Each row was made from one walk, in order. Every step used is in the known rows, and no mark comes twice. Write each row's walk.
Known rows:
moreg, bure: [  2   9 -12  -2   3  -6   3   7  22  18  12 -21   6  -3   1 -34  14 -20
   7 -16 -27 -13   8  -5   2]
mital, bure: [  0 -11 -10   1  27   9  -9 -10  41  14  13 -15   6  -3 -17   0   2   1
  45   0   3  -8  -4  -5 -15]
zinu, gunag, moreg: [ 28 -17  12   3  28   5  18  26  27  11  14  18  14 -11   1  -1  -8  41
 -25   9  25  -1   4   2  37]
mital, bure, gunag, moreg: [  8 -26 -10   1  61  30 -13  49  31  17  23 -22  21 -13  -9  -7  -8 -21
  -1   3  14 -18  -1 -50 -20]
moreg, bure, gelub, zinu: [ 22 -22  -6   6 -16  35  16  11  60  40  -7 -47  17  -6   2 -26   8 -72
 -22  -7  22 -28 -21  41  25]
dasus, bure, gunag: [-13 -16 -13  -6   3  18 -13   2  -8 -14   5 -10   1  -9  -6  39 -12 -27
 -21   8 -28 -22 -11  -7  -8]
dasus, bure, gunag, moreg: [ -4 -21  -1   9  31  28 -19  40  10  -5  16  -7  14 -13  -2  26 -19 -12
 -38   4  -2  -9  -4 -27  -4]
dasus, bure: [-12  -5   0   9  -3   7 -15 -19  23 -13   8   0  -1  -1  -6  29 -11   5
   9  -3 -14   1  -4  14  -1]
bure, gunag: [  0 -10 -10 -16  12  12   1  15 -29   0  -4 -10   1  -8   0  12  -3 -35
 -29   9 -22 -22  -5 -25  -8]
gelub, zinu, dasus, bure, gunag: [ 13 -44 -12 -18  11  36  -6  10  -7  10   4 -31   7 -19 -11  65 -23 -97
 -45   9 -17  -8 -21  21   2]
gunag, moreg, bure, gelub: [ 27 -16   1  20  16  19  -1  53  72  27  16 -27  31 -10   2 -40  10 -18
 -16 -28  45 -18   3  -1  16]
moreg, gunag, zinu, dasus, bure, gelub: [ 41 -55 -15   8   1  32   6 -11  31  35  16  -3  17 -35 -19   4 -11 -63
  21 -24  39 -11 -18  67  39]
gelub, mital: [ -1 -20  -4   8   8   7   2 -23   3  16  17   3  -8 -19  -5  10  -5  24
 -35   5 -13   2  -5  -7 -21]
mital, bure, gelub, zinu, moreg, gunag: [ 26 -45 -32  28  22  42  24   3  37  48  12 -26   1  -5  -7 -50 -14 -28
 -17   7  66 -37 -45  79  31]
mital, bure, gelub, zinu, gunag, moreg: [ 50 -54   3   9  32  57  21  18 101  46  10 -23  29 -13 -10   5 -13 -15
 -24  19  83 -28 -26  40  45]
mital, bure, gelub: [ 20 -35 -12   7  17  25  -8  -8  76  20   6 -17  20  -6 -20  10   5 -12
  37  -4  52 -27 -18  13 -11]
gunag, moreg, bure, mital: [ 14  17   0  18  30  10  -9  59  23  46  33 -28  -7 -15 -14 -52   3 -27
 -23 -17  32  -6  21 -29 -12]
gunag, zinu, dasus, bure, gelub: [ 29 -51   4   3  -7  31 -11  11  42  21   0  -1  28 -31 -19  28  -8 -88
  26 -21  55  -4 -18  57  21]
zinu, gunag, moreg, bure: [ 27  -8   2   2  33   1  21  37  50  27  27  -5  18 -14   2 -29   6  26
 -17 -11  -2 -18  10  -6  40]
gunag, moreg: [  7  -4  13  14  22   8  -5  40  16   4  13   2  13  -3   5 -17  -9  12
  -6  -3  27  12   9 -18   8]
bure, gelub: [ 17 -22  -2   6 -14  16   1   3  31   2  -9  -5  16  -3  -5   8   3 -22
  -2  -5  46 -15 -13  18   7]

Write each row's walk:
[  7  -6  -8 -17   4  24  10  38  -7  40   1 -33  14 -28   7 -55  12 -99
 -12 -10 -39 -31  -3 -20   9] -> moreg, bure, gunag, zinu
[  0 -31 -14  12  33  17  -7 -30  49  32  30 -12  -1 -21 -21  15  -4  24
  10   6  -8  -7 -10 -15 -36] -> gelub, mital, bure
[ 23 -30   2   8 -21  41  13   1  33  19 -18 -26  13  -1   1  12  -6 -53
 -27  11  47 -14 -26  47  25] -> bure, gelub, zinu
[ -7 -15   1   1   5  20  14  58 -65  26  -9   9   9 -20  13 -52  -8 -73
 -40   6  22 -23 -17  20   3] -> bure, gunag, zinu, moreg
[ 17  -5  -8   4   0  18  22  -7 -13  38  11   3  -7 -22   6 -65  -3 -23
   9  -2 -15  -5  -6  24  38] -> moreg, gunag, zinu
[ 12 -15   3  20 -12  17  18  52  25  46  -2  -8  24 -20   7 -90  11 -76
  -7 -24  62 -33 -17  60  25] -> gunag, zinu, moreg, bure, gelub
[ 40  -2   4   6  20  36  24  43  42  65  25 -34 -13 -18 -11 -38  -8 -38
 -64  10  35 -17   3  19  33] -> gelub, zinu, gunag, moreg, bure, mital
[ 24 -28  -2 -14   3  17   8  14  -6  25   2 -23   3  -9  -3  25 -11 -72
 -23   4  13  14  -7  37  15] -> gelub, zinu, dasus
[  7 -27  -6  -4   9  -3 -19  -6   8  -6  17   1   6 -10 -18  54 -12 -31
  18 -13  -4  11  -1  23  -5] -> zinu, dasus, bure
[ 22 -50  -3  -1  34  47 -14  55   7  18  15 -28  20 -21  -4  51 -31 -90
 -63   4  13   7 -11  10  10] -> gelub, zinu, dasus, bure, gunag, moreg
[ 14 -43  -5  -5  43  20 -23  54   0   0  24  -7  24 -20 -11  49 -21 -49
 -35 -11   7   2   2 -17  -8] -> zinu, dasus, bure, gunag, moreg
[  -5    5    0   15   -2    4   18   52   -9   41    8   -2    6  -19
   15 -100    7  -57   -4  -20   17  -13   -5   36   17] -> gunag, zinu, moreg, bure
[-19 -21   1  13   0  29   1  42 -38  11   1   8   6 -23   6 -28 -18 -64
 -22   6  14 -21 -25  29   5] -> dasus, bure, gunag, zinu, moreg
[  1 -23 -22 -13  37  19  -8   8  10  19  10 -24   9 -11 -14   7   1 -33
  16   7 -15 -32 -12 -34 -26] -> mital, bure, gunag
[ 15 -43  -5  15  -3  23   3 -22  32  25   6  -5   9 -22 -12  20  -3   9
 -38  -2  35 -15 -19  16 -11] -> bure, gelub, mital
[ 20 -21  -5   1   4  33 -17   4  -2  32  15 -29 -23 -17 -32  49 -24 -82
 -24   8  32  11 -11  48  -8] -> gelub, zinu, dasus, bure, mital
[  7 -46 -12  -5  33  46   1  -4  16  57  20 -21   6 -49 -17 -15  -5 -53
  -9  12 -18 -24 -20 -24 -29] -> gelub, mital, bure, gunag, zinu
[  2 -42 -26  -3  43  27  -6 -14  20  35  26 -22   3 -27 -23  22  -6 -12
 -18  11 -24 -30 -17 -34 -44] -> gelub, mital, bure, gunag
[ 10 -37 -23  38 -14  40  19  -6  11  20   7 -10  -3  -3   1 -16 -25 -23
 -47   5  50 -26 -46 100  47] -> dasus, bure, gelub, zinu, moreg, gunag
[ 18 -17   6   0   5  23 -20  14 -11  42  18  -2 -13 -35 -34  12 -15 -92
  13  -9  43  11  -2  33  -8] -> gunag, zinu, dasus, bure, mital
[ -2 -12 -18   3   3  23  22  56 -32  36   1 -38   2  -6  16 -53  -4 -87
 -65   6  -7 -36 -21  23   9] -> gelub, zinu, moreg, bure, gunag
[ 13 -33  -3  -4   1  25  -8  -4  20  12   8 -20   5 -10  -9  49 -22 -63
  -8   2   2  13 -16  49  13] -> gelub, zinu, dasus, bure
[ -1  14  -8  22  -5  20  12  50 -17  55  15 -36 -25  -5  -6 -68  -4 -74
 -51   1  41 -19 -11  48   2] -> gelub, zinu, moreg, bure, mital
[ 44 -29  -1   7  21  13  23  40  83  34  19 -10  33 -15  -2 -25   8   5
 -18 -16  47 -34  -2  17  46] -> zinu, gunag, moreg, bure, gelub
[  7 -13   1   0  33  21  -4  58 -17   5   9  -8  12  -8   7  -1 -11 -20
 -43   5  10  -8   3 -41  -2] -> bure, gunag, moreg
